Known rows, with every step that occurs:
boga > pivov: [-2.60, 0.57, -2.36, 2.38, -0.29, 1.38, -1.03, 1.40, -3.27, 0.22, 0.44, -3.00, 0.19, 2.51, -1.94, -5.09, -0.07, 2.89]
pivov > zazer > vifoz: [1.84, 3.26, 2.08, 1.17, -0.19, -1.40, 0.23, 1.33, 0.51, 3.73, -2.86, -3.18, -4.10, 0.47, -2.26, 3.15, 3.63, -3.46]
vifoz > boga > reni: [-0.42, -0.12, -0.98, 1.46, 4.04, -1.23, 1.85, 0.17, 0.99, 1.83, 2.84, -2.50, 5.48, -1.00, 1.86, 4.51, -0.01, -0.81]
zazer > reni: [1.09, 0.81, 1.86, 0.21, -2.63, -0.47, 0.44, -0.57, 0.30, 1.04, -1.04, -1.01, 4.23, -1.33, 2.06, 5.72, -0.36, 1.86]
nabo > boga > pivov > vube: [-0.38, 3.86, -3.05, -0.06, -0.77, -1.96, -3.47, -0.17, -0.23, -7.28, 1.86, 0.27, -0.22, 2.72, -0.81, -1.21, 5.39, -0.24]
vube > nabo: [-0.75, -3.67, 0.98, -3.60, 0.67, -1.43, 1.48, -2.97, -1.12, -1.12, 1.26, 0.29, -0.38, -1.02, -3.56, 1.60, -5.25, -2.56]
nabo > boga: [0.93, 1.58, -0.52, -3.04, 0.80, 0.26, -3.58, -1.47, -0.08, -6.80, 0.43, 2.61, -1.49, -1.30, 1.24, -3.16, 1.19, -3.01]
vube > nabo > zazer: [-1.20, -7.56, 0.57, -5.31, -0.21, -2.35, 2.15, -2.23, 0.39, -9.04, 0.63, 0.03, 1.19, -1.13, -4.58, 1.00, -4.07, -3.38]
vube > nabo > boga: [0.32, -0.96, 0.23, -5.68, 1.26, -0.84, -2.48, -3.48, -0.84, -7.53, 1.33, 2.75, -1.83, -2.04, -1.15, -1.99, -2.51, -4.61]
zazer > reni > vube > nabo > boga: [-0.12, -1.33, 0.71, -6.41, 0.36, -2.30, -1.46, -5.26, -0.24, -5.60, -0.84, 2.53, -1.07, -0.76, 0.18, -2.98, -3.29, -2.91]
boga > reni > vube > nabo > zazer: [-1.82, -8.30, 0.43, -5.85, 0.99, -4.07, 3.78, -3.66, 1.31, -6.98, 0.80, 0.20, 1.27, 0.11, -3.32, -0.46, -4.42, -2.51]
pivov > zazer > vifoz > boga > reni: [0.52, 1.50, -0.06, 2.02, 3.83, -2.10, 1.92, 0.96, 1.20, 3.72, 1.39, -4.12, 3.46, -0.75, 0.80, 6.02, 1.97, -2.49]
boga > reni > vube: [-1.20, -1.54, -0.37, -1.15, 2.59, -3.26, 3.25, -2.79, 1.92, 4.29, 0.28, 0.21, -0.02, 2.36, 2.27, -3.11, -0.89, 1.32]
zazer > vifoz > vube > nabo: [0.35, -1.76, 1.70, -2.82, 0.50, -3.04, 1.88, -1.80, -2.62, -1.23, -3.48, -1.46, -0.82, 1.90, -2.65, 1.15, -4.79, -6.21]
vube > nabo > zazer > vifoz > boga > reni: [-0.59, -2.81, 0.36, -0.16, 4.13, -2.07, 2.87, -0.15, 1.29, -0.81, 1.84, -3.94, 3.81, -1.39, 0.97, 6.32, -0.35, -3.71]
boga > reni: [0.40, -0.53, -0.33, 0.57, 3.63, -0.61, 2.00, 0.42, 1.50, 1.28, 5.64, 0.09, 1.65, -1.83, 1.52, 3.66, 0.45, -0.96]
vifoz > vube > nabo > zazer > reni: [0.59, -3.86, 2.17, -3.36, -3.01, -3.26, 2.13, -1.76, -0.30, -5.53, -2.18, -1.19, 5.87, -0.65, -1.12, 5.55, -3.73, -1.34]
vifoz > vube: [1.42, 2.07, -0.65, 0.24, -0.30, -3.02, 0.56, 0.80, -2.48, -0.78, -4.79, -0.41, 2.26, 4.07, -0.27, -2.57, -1.61, -3.14]
zazer > vifoz: [0.29, 0.69, 2.18, 1.33, 0.05, 0.68, 0.21, 1.29, 0.62, 1.23, -2.73, -3.13, -4.17, 0.12, 2.00, 2.75, 2.99, -3.14]
pivov > zazer: [2.22, 3.68, -0.32, -0.08, -0.62, -2.97, 0.13, 0.19, -0.33, 3.52, -0.04, 0.10, 0.22, 0.36, -6.07, 0.38, 0.85, -0.38]

Rows:
[-3.24, 0.99, -1.92, 3.86, 0.21, 0.94, -1.24, 1.78, -3.67, 1.28, -3.99, -7.20, 1.83, 3.26, -0.58, -2.88, 1.07, 1.49] => zazer > vifoz > boga > pivov
[0.06, -4.52, 2.32, -3.48, -3.10, -2.12, 1.95, -2.07, 0.59, -5.21, -0.63, -1.03, 5.03, -2.09, -1.05, 6.35, -3.22, -0.39] => vube > nabo > zazer > reni
[2.50, 3.36, 1.72, 0.07, -3.16, -2.53, 0.50, -0.45, 0.16, 3.53, -1.01, -1.11, 4.36, -1.15, -1.99, 5.99, 0.10, 1.63] => pivov > zazer > reni
[-2.26, -8.15, -0.04, -5.54, 1.33, -4.45, 3.65, -3.72, 0.98, -6.68, -0.78, -1.05, 3.04, 0.37, -3.14, 0.12, -4.64, -2.51] => vifoz > boga > reni > vube > nabo > zazer
[-0.62, -4.69, 2.63, -2.38, 0.00, -0.94, 1.67, -0.23, 0.89, -5.04, -2.38, -3.10, -3.25, -0.61, -1.20, 3.51, 0.28, -5.45] => vube > nabo > zazer > vifoz
[-1.08, -5.00, 2.65, -3.01, 0.01, -1.98, 2.42, -1.31, 1.15, -3.95, -3.52, -3.06, -3.76, 0.59, -0.63, 1.52, -0.23, -4.74] => reni > vube > nabo > zazer > vifoz
[0.59, 3.53, -1.82, -1.23, -0.29, -2.31, -1.73, -0.52, -3.00, -0.13, 0.69, -0.64, -0.68, 1.14, -8.08, -3.98, -0.42, -0.71] => vube > nabo > boga > pivov > zazer
[-0.77, 2.95, -2.96, 1.54, -1.07, -2.11, -1.73, 0.61, -0.23, -3.78, 1.70, -1.04, 0.65, 3.30, -1.51, 0.28, 4.88, 1.12] => boga > pivov > vube
[-1.65, -4.58, 0.63, -4.56, 2.49, -3.64, 3.84, -4.98, 0.17, 1.87, 1.56, 0.45, -0.41, 0.54, -1.85, -0.61, -5.87, -1.56] => boga > reni > vube > nabo
[-1.49, -2.80, 0.83, -0.63, 0.66, -1.85, 0.88, -0.60, -0.40, -2.71, -5.81, -5.91, 3.14, 0.66, -0.25, 3.65, -0.47, -3.60] => vube > nabo > zazer > vifoz > boga
[-1.77, -1.31, -0.94, -0.70, 2.92, -3.81, 3.15, -2.92, 1.43, 4.71, -1.68, -1.64, 2.60, 2.88, 2.65, -2.60, -1.13, 1.48] => vifoz > boga > reni > vube
[-0.43, -3.38, 1.04, -2.64, -3.38, -2.65, 1.22, -1.80, 0.19, -6.55, 0.10, -1.80, 5.38, -0.67, -1.65, 5.99, -1.47, 0.39] => boga > pivov > vube > nabo > zazer > reni
[1.22, -0.43, -0.31, -3.16, 4.22, -2.16, 0.49, -1.75, 0.10, -4.28, 5.00, 1.95, 1.18, -1.78, 0.53, 1.37, -1.70, -5.17] => vifoz > vube > nabo > boga > reni
[-1.49, 1.66, -2.81, 1.68, -1.01, -2.80, -1.40, 0.79, -0.19, -5.85, -1.43, -3.97, 2.35, 3.81, -1.26, 1.90, 5.57, -0.36] => nabo > zazer > vifoz > boga > pivov > vube
[1.03, -0.57, 1.57, -2.78, 0.24, -4.11, 1.95, -1.76, -2.55, 0.03, -3.43, -1.50, -0.77, 2.10, -4.79, 1.37, -4.49, -6.26] => pivov > zazer > vifoz > vube > nabo
[1.34, 2.92, 0.84, -1.02, -2.87, -2.26, -0.62, -1.17, -1.72, 0.87, -0.24, -1.59, 3.82, -0.65, -3.87, 2.98, -1.22, 1.17] => vube > nabo > boga > pivov > zazer > reni
[1.29, -0.15, 0.34, -2.68, 4.36, -1.84, 0.54, -1.34, 0.47, -3.81, 3.90, 0.80, -0.22, -1.81, 1.20, 2.35, -0.79, -6.28] => zazer > vifoz > vube > nabo > boga > reni
[-0.77, -0.64, -0.65, -2.66, 3.00, -3.20, 1.61, -3.55, 1.96, 0.97, 0.57, 1.48, -0.90, 1.67, 2.80, -4.76, -0.35, -0.12] => nabo > boga > reni > vube
[1.11, 0.62, -0.71, -1.43, 4.10, -0.49, -0.32, -0.62, 1.51, -3.46, 5.93, 1.87, 0.70, -2.79, 2.30, 1.47, 1.34, -2.89] => nabo > boga > reni
[-3.66, -1.92, -1.76, 1.67, 0.30, -0.06, -0.41, 0.74, -3.61, -1.90, -3.48, -7.06, 2.38, 2.83, -2.52, -2.33, -0.72, 0.02] => vube > nabo > zazer > vifoz > boga > pivov
[-0.34, -1.49, 0.08, 1.14, 3.85, -1.54, 2.30, 0.76, 1.62, -0.35, 1.33, -4.14, 3.89, -1.03, 2.06, 5.88, 1.45, -2.94] => nabo > zazer > vifoz > boga > reni
[-0.19, -2.90, 2.19, -0.57, -0.38, -0.36, 0.97, 1.13, 1.43, -4.55, -2.98, -3.20, -3.13, -0.07, 0.56, 2.74, 2.72, -4.26] => nabo > zazer > vifoz
[-2.90, -0.53, -2.17, -2.11, 0.69, -0.04, -2.21, -2.17, -3.59, -3.93, -0.05, -0.87, -1.57, 2.24, -2.35, -8.44, -2.06, 0.23] => reni > vube > nabo > boga > pivov
[1.16, 0.24, 0.65, -4.99, 1.13, -1.92, -2.11, -2.75, -1.99, -7.65, -2.01, 1.72, -2.23, 0.07, -0.59, -2.44, -2.30, -7.24] => zazer > vifoz > vube > nabo > boga
[0.02, -0.40, 0.75, -2.00, 0.22, -3.61, 1.55, -1.16, -3.84, 0.17, -3.45, -2.57, -0.72, 2.80, -5.37, -0.33, -4.52, -5.41] => boga > pivov > zazer > vifoz > vube > nabo
[-1.82, 0.73, -1.60, -1.05, 0.53, 0.01, -2.62, -0.33, -4.50, -4.88, -1.40, -2.32, -1.68, 2.54, -2.12, -6.50, -1.13, -2.56] => zazer > vifoz > vube > nabo > boga > pivov
[0.89, 3.68, 0.13, 1.69, -3.04, -2.24, 0.01, 0.26, -1.71, 3.92, -2.38, -3.86, 6.22, 0.47, -2.81, 3.80, 0.12, 3.17] => vifoz > boga > pivov > zazer > reni
